Each row was made from one small tree. The marks that hang from a mark follow it in brackets, in the order of their numbers. Every link used is in the known rows. Write each row's tree.
Known rows:
J_988{J_121}: [-2.436, 3.802, 0.492, 0.583, 1.992, -0.695, -1.741, -3.033, 1.757, 3.019, -0.514, -2.147, -0.946, -3.098, -0.262, 0.657, 3.625, -0.525, 0.267, 3.001]
J_192{J_399 J_988{J_343 J_627}}: [-2.923, 1.124, -1.696, 2.237, -0.488, 3.232, -0.411, 0.728, 2.568, -1.724, -1.709, 0.295, 3.445, -1.672, -3.089, -0.356, -1.963, 1.996, 1.710, 3.386]
J_399{J_192 J_627}: [-4.055, 2.863, 0.572, 1.878, 3.158, 4.545, -2.172, -1.621, -0.183, 2.356, -0.725, -0.067, -1.609, 0.601, -3.208, 3.935, 0.645, 0.251, -0.676, 4.054]
J_343{J_988{J_121 J_192{J_399} J_627}}: [-3.162, 2.682, 1.299, 6.062, -1.229, -1.201, -1.476, 1.934, 5.021, 4.146, -1.889, 1.328, -0.666, 1.543, -4.417, -3.207, 0.518, 5.397, -1.195, -2.117]
J_192{J_399 J_988{J_121 J_627}}: [-3.162, 2.207, 2.578, 4.082, -2.298, -1.123, 0.632, 0.141, 5.532, 0.478, -2.525, -0.189, 1.655, -1.732, -3.388, -2.348, 0.476, 4.807, -1.947, 0.759]
J_399{J_627{J_988}}: [-6.063, 1.460, 0.626, -0.673, 4.086, 3.171, -3.347, -3.751, 2.735, 1.980, 2.875, -0.923, -1.046, -0.721, -1.232, 5.099, 1.105, -2.880, -0.864, 1.708]
J_343{J_988{J_121 J_627{J_409}}}: [-2.698, 2.363, 2.673, 2.783, 1.613, 2.663, 0.259, -2.476, 6.969, 4.172, -2.656, 1.016, -1.386, 0.222, -0.454, -1.774, -0.283, 0.314, -0.450, 0.183]
J_121{J_988{J_192{J_399} J_343}}: [-0.940, 3.947, -5.148, 3.142, 2.023, 0.870, -2.970, 1.461, -2.984, 0.900, 1.428, 0.757, 0.240, -1.449, -1.251, 3.746, 1.336, -1.336, 0.700, 3.175]
J_121{J_988{J_343}}: [-0.543, 2.988, -5.009, -0.750, 3.280, 3.180, -2.626, -2.425, -2.455, 1.603, 1.480, -1.817, -0.637, -4.668, 2.632, 5.619, 1.639, -4.512, 3.208, 6.117]
J_343{J_988{J_192{J_399}}}: [-4.864, 3.319, -1.410, 6.224, 2.985, -0.217, -4.468, 2.308, 1.950, 3.033, 0.288, 0.729, -0.247, 0.697, -6.210, -0.489, 0.662, 2.749, 1.627, -1.323]
J_627{J_409 J_988{J_121 J_192 J_343}}: [-3.173, 1.539, -1.319, 1.411, 2.651, -0.247, -1.682, 0.586, 0.304, 1.926, 2.619, 1.528, 0.746, 2.286, 0.760, 0.007, 0.448, -5.032, -3.236, 1.891]
J_121{J_988{J_192{J_399{J_627}}}}: [-3.214, 3.922, -0.266, 4.270, 3.107, 1.460, -1.490, -0.429, -0.760, 1.252, 0.554, 1.475, -1.880, 0.152, -2.645, 4.794, 1.235, 1.066, -1.934, 0.213]
J_192{J_399 J_988}: [-4.610, 2.854, 0.050, 4.544, 2.073, -0.203, -2.192, 0.208, 2.618, -0.883, -0.214, -0.716, 2.112, -2.573, -5.386, 0.308, 1.249, 1.922, 0.592, 1.849]
J_314{J_343{J_988{J_121 J_627}}}: [-3.492, 1.668, -1.063, 2.290, 1.585, 2.980, 0.040, -1.822, 4.979, 3.949, -2.477, -2.566, -1.075, -2.754, -2.436, -3.225, -0.248, 2.446, 0.875, -0.157]
J_988{J_121 J_192 J_343 J_627}: [-0.425, 0.904, -1.524, 0.406, -0.887, 0.616, 0.675, 0.128, -0.175, 1.779, -1.420, 0.586, -0.110, -0.732, -0.155, -1.654, -0.620, 0.334, 0.423, 3.081]
J_627{J_988}: [-4.182, 1.683, -2.543, 0.102, 2.703, 0.325, -3.858, -3.404, 2.797, 2.132, 3.714, -1.171, -0.948, -2.680, -2.209, 4.004, 2.183, -3.996, -0.363, 2.639]
J_343{J_988{J_121 J_192}}: [-3.580, 2.496, 0.785, 4.420, 2.269, -2.255, -3.048, 1.225, 1.532, 4.928, 0.021, -1.105, -1.389, -0.236, -1.726, -2.335, 1.841, 1.571, 1.067, -0.942]
J_399{J_192{J_988} J_627{J_409}}: [-5.336, 1.406, 3.223, 5.011, 3.917, 4.531, 0.253, 0.298, 1.508, -0.973, -1.997, 1.884, 0.741, 2.110, -4.133, 1.549, -1.928, -0.499, -2.513, 2.977]
J_988{J_192 J_343 J_627}: [-0.650, 0.156, -3.873, -0.086, 0.823, 2.919, 0.148, -0.466, -0.632, 0.259, -0.640, 1.571, 0.128, -1.444, -2.257, 0.257, -2.324, -1.275, 2.442, 3.559]
J_627{J_409}: [-2.811, 2.953, -0.235, 1.024, 5.343, 3.161, -0.698, -4.270, 2.189, 0.747, -0.598, 1.766, -0.931, -1.731, -2.662, 2.430, 0.825, -3.965, 0.413, 3.031]
J_988{J_121 J_192{J_399} J_627}: [-1.690, 2.942, 0.574, 3.924, -1.676, -1.694, 0.706, 0.147, 3.462, 2.279, -1.776, 2.118, -0.878, 0.214, -4.636, -2.164, 1.056, 3.988, -3.250, -0.330]

Which tree is each row?
[-3.190, 2.320, 0.974, 5.016, -0.570, -1.992, -1.443, 2.088, 0.994, 1.925, -0.793, -1.746, 0.502, -1.336, -2.433, -1.298, 1.834, 2.070, -1.852, 3.974] -> J_399{J_192{J_988{J_121}}}
[-0.973, 1.396, -1.943, -1.139, 2.986, 6.526, 1.052, -3.733, 2.274, -0.257, -2.059, 2.589, 0.714, -0.947, -0.711, 1.618, -2.217, -3.883, 1.479, 4.640] -> J_988{J_343 J_627{J_409}}
[1.026, 0.901, -5.518, 0.567, 0.216, 2.408, 0.344, -0.726, -1.317, 0.842, 0.560, 1.410, -1.303, -2.915, 0.462, 3.043, -1.441, -2.655, 1.608, 3.933] -> J_121{J_988{J_192 J_343 J_627}}
[-2.817, 0.612, -0.098, 4.349, 2.710, 2.728, 0.470, -0.540, 4.835, 2.139, -1.528, 4.163, -1.621, 1.248, -4.636, -1.355, -2.992, -0.713, 0.658, -0.932] -> J_343{J_988{J_192 J_627{J_409}}}
[-2.943, 1.378, -2.911, 0.323, 0.895, -1.729, -3.349, 1.125, -1.069, 2.826, 3.579, -0.826, 0.624, 0.012, 0.801, 0.464, 1.470, -2.998, -1.320, 2.470] -> J_627{J_988{J_121 J_192 J_343}}
[-3.474, -0.164, -3.952, 3.575, 3.027, 2.985, -0.233, 0.208, 2.765, 1.818, -1.321, 0.250, -1.392, -1.877, -6.696, -2.867, -2.735, 1.449, 1.890, -1.290] -> J_314{J_343{J_988{J_192 J_627}}}
[-1.220, 2.515, -1.294, 2.334, -1.621, 0.518, -0.081, 1.324, 0.812, 1.694, -1.920, 1.573, 1.223, 0.930, -2.084, -1.857, 0.107, 2.765, -1.093, 1.785] -> J_988{J_121 J_192{J_399} J_343 J_627}
[-4.768, 1.445, -4.140, 4.247, 5.828, 1.775, -2.576, 0.852, 0.359, 2.194, -0.085, -1.243, -1.024, -1.931, -6.315, -1.836, -0.843, 0.121, 2.847, -1.069] -> J_314{J_343{J_988{J_192}}}
[-4.677, 2.356, -2.741, 4.044, 1.824, -2.073, -4.302, 0.398, 1.963, 1.457, 3.855, 1.511, -0.176, 0.460, -6.349, 2.090, 1.658, -0.479, -2.996, -0.220] -> J_627{J_988{J_192{J_399}}}
[-5.964, 0.540, -0.016, 1.232, 3.880, 1.014, -2.832, -1.238, 0.877, 1.354, 3.222, 0.841, -1.297, 0.920, -3.184, 3.228, 0.024, -2.206, -2.008, -0.061] -> J_399{J_627{J_988{J_192}}}
[-2.522, 1.437, 2.171, 4.733, 1.188, 0.476, 0.935, 0.039, 5.285, 3.734, -2.356, 2.960, -1.650, 1.807, -2.380, -3.508, -1.307, 0.802, -1.400, -1.353] -> J_343{J_988{J_121 J_192 J_627{J_409}}}
[-2.217, 4.153, -1.462, 2.904, 1.121, -0.817, -2.635, 1.949, -1.764, 1.830, -0.585, -0.083, 1.607, 0.473, -1.564, -1.256, 1.910, 1.664, -0.283, 2.018] -> J_988{J_121 J_192{J_399} J_343}
[-1.109, 1.564, 1.674, 2.781, 0.575, -0.056, 2.933, -1.966, 3.613, 1.784, -2.314, 3.805, -1.488, 0.621, -2.451, -2.002, -0.591, -0.524, -3.353, 0.640] -> J_988{J_121 J_192 J_627{J_409}}
[-2.264, 1.057, 1.188, 4.456, -3.101, -0.789, 1.163, 1.417, 3.648, 1.674, -2.010, -0.331, 0.246, -1.140, -3.110, -1.984, -0.472, 3.157, -2.570, 3.807] -> J_399{J_192{J_988{J_121 J_627}}}
[-0.367, 2.134, -5.893, 1.222, 2.818, 1.232, -2.101, 0.256, -4.169, 1.240, 2.083, 0.079, -0.814, -3.018, 0.880, 3.772, 0.674, -3.892, 2.480, 4.300] -> J_121{J_988{J_192 J_343}}
[-2.566, 1.132, 0.869, 4.011, -0.613, -1.184, -1.033, 0.755, 4.129, 4.474, -1.342, 0.255, -1.739, -0.152, -2.280, -3.051, -0.433, 2.960, 0.374, -1.015] -> J_343{J_988{J_121 J_192 J_627}}
[-5.179, 2.681, 1.952, 2.289, 0.742, 1.106, -3.014, -0.613, 2.000, 4.310, 1.969, -1.244, -1.251, 2.153, -0.589, 3.073, 2.404, -0.136, -5.213, 2.644] -> J_399{J_192 J_627{J_988{J_121}}}
[-2.526, 1.939, 0.707, 2.615, -2.004, 0.989, 0.254, 1.427, 3.160, -0.107, -2.423, -0.826, 3.560, -1.090, -0.796, -2.365, -0.486, 3.681, -0.094, 3.030] -> J_192{J_399 J_988{J_121 J_343 J_627}}
[-4.513, 2.633, -0.678, 1.836, 3.901, 4.169, -2.403, 0.863, -2.519, -0.152, -0.755, 1.138, 1.529, 2.055, -3.081, 1.810, -0.595, 1.424, 0.702, 1.825] -> J_988{J_192{J_399{J_627}} J_343}
[-5.711, 3.504, 1.584, 0.536, 1.928, 2.560, -4.281, -0.554, 1.294, 2.419, 1.682, -1.773, 2.101, 2.225, 1.734, 3.019, 2.235, 0.331, -2.593, 1.824] -> J_192{J_399{J_627{J_988{J_121 J_343}}}}
[-7.212, 2.833, -0.563, 5.764, 6.127, 4.292, -2.850, 1.624, 0.971, 1.670, -1.590, -0.249, 0.054, 1.618, -7.304, -1.256, -1.071, 3.921, 0.496, -3.208] -> J_314{J_343{J_988{J_192{J_399{J_627}}}}}
[-1.832, 0.683, 1.546, 1.397, 0.275, 2.614, 2.604, -0.526, 3.443, -0.701, -3.054, 1.008, 2.588, -0.843, 1.068, -2.555, -2.113, -1.093, -0.266, 3.507] -> J_192{J_988{J_121 J_343 J_627{J_409}}}
[-4.345, 1.838, 2.220, 2.924, 0.608, 2.918, -1.357, 2.907, -1.509, 1.287, -1.919, -2.068, 2.681, 1.335, 0.843, -0.163, -0.378, 2.098, -0.650, 4.932] -> J_399{J_192{J_988{J_121 J_343}} J_627}
[-0.454, 1.154, -0.149, 1.288, 0.775, 2.151, 2.539, -0.613, 1.194, 1.005, -2.346, 3.227, 0.252, 1.140, -0.232, -1.933, -1.702, -1.687, -1.315, 2.337] -> J_988{J_121 J_192 J_343 J_627{J_409}}
[0.687, 1.709, -5.072, -1.263, 0.515, 4.440, -0.235, -2.847, 0.180, 1.263, 0.162, -0.486, -1.147, -4.452, 2.214, 4.780, -0.451, -3.174, 2.495, 5.909] -> J_121{J_988{J_343 J_627}}
[-5.680, 1.877, 3.657, 2.480, 3.683, 0.237, -0.470, -1.199, 2.545, 2.148, 1.639, 2.284, -1.165, 3.376, -0.820, 0.807, 0.582, -2.546, -5.643, -0.952] -> J_399{J_627{J_409 J_988{J_121 J_192}}}
[-2.024, 2.061, -1.760, 3.641, -0.009, 0.716, 0.080, -0.384, 2.765, 0.612, -0.926, 3.005, -0.809, -0.555, -7.018, 0.060, -0.608, 2.772, -1.112, 0.409] -> J_988{J_192{J_399} J_627}
[-4.421, 4.028, 1.045, 6.530, 1.395, -2.422, -4.107, 2.677, 2.616, 4.828, -0.525, -0.282, -0.328, 1.200, -3.978, -2.360, 2.241, 4.148, -0.337, -1.884] -> J_343{J_988{J_121 J_192{J_399}}}
[-1.868, 0.244, 0.157, 0.559, -1.414, 1.041, 0.998, 0.148, 2.205, 0.149, -2.046, -1.608, 2.591, -2.707, 0.979, -2.228, -1.061, 0.898, 1.693, 4.221] -> J_192{J_988{J_121 J_343 J_627}}
[-2.708, 2.033, -0.993, 3.349, -0.386, 0.278, -2.137, 3.219, -1.267, 1.430, -0.746, -2.337, 2.301, -0.959, -0.042, -1.041, 0.588, 0.685, -0.105, 5.966] -> J_399{J_192{J_988{J_121 J_343}}}
[-5.438, 1.217, -1.432, -2.164, 4.354, 5.114, -3.908, -2.460, -0.174, 1.158, 2.917, -1.553, 0.957, 0.065, 1.163, 4.913, -0.158, -3.872, 1.087, 3.798] -> J_399{J_627{J_988{J_343}}}
[-2.205, -0.369, -0.755, 1.088, 2.027, 4.853, 2.049, -1.109, 2.923, -2.113, -2.199, 1.901, 2.669, -1.457, -1.231, -0.480, -3.600, -2.742, 1.762, 4.345] -> J_192{J_988{J_343 J_627{J_409}}}
[-0.628, 2.088, 0.145, -0.606, 1.271, 4.251, 1.779, -3.033, 2.637, 1.497, -2.606, 1.359, 0.588, -0.446, 1.783, -0.336, -0.754, -2.398, -0.430, 4.308] -> J_988{J_121 J_343 J_627{J_409}}
[-6.409, 2.531, 3.112, 3.807, 3.250, 2.362, -1.651, -0.280, 2.327, -1.039, -1.281, -0.744, 2.023, -0.409, -4.281, 1.506, 0.058, 3.173, -0.130, 0.565] -> J_192{J_399{J_627} J_988}
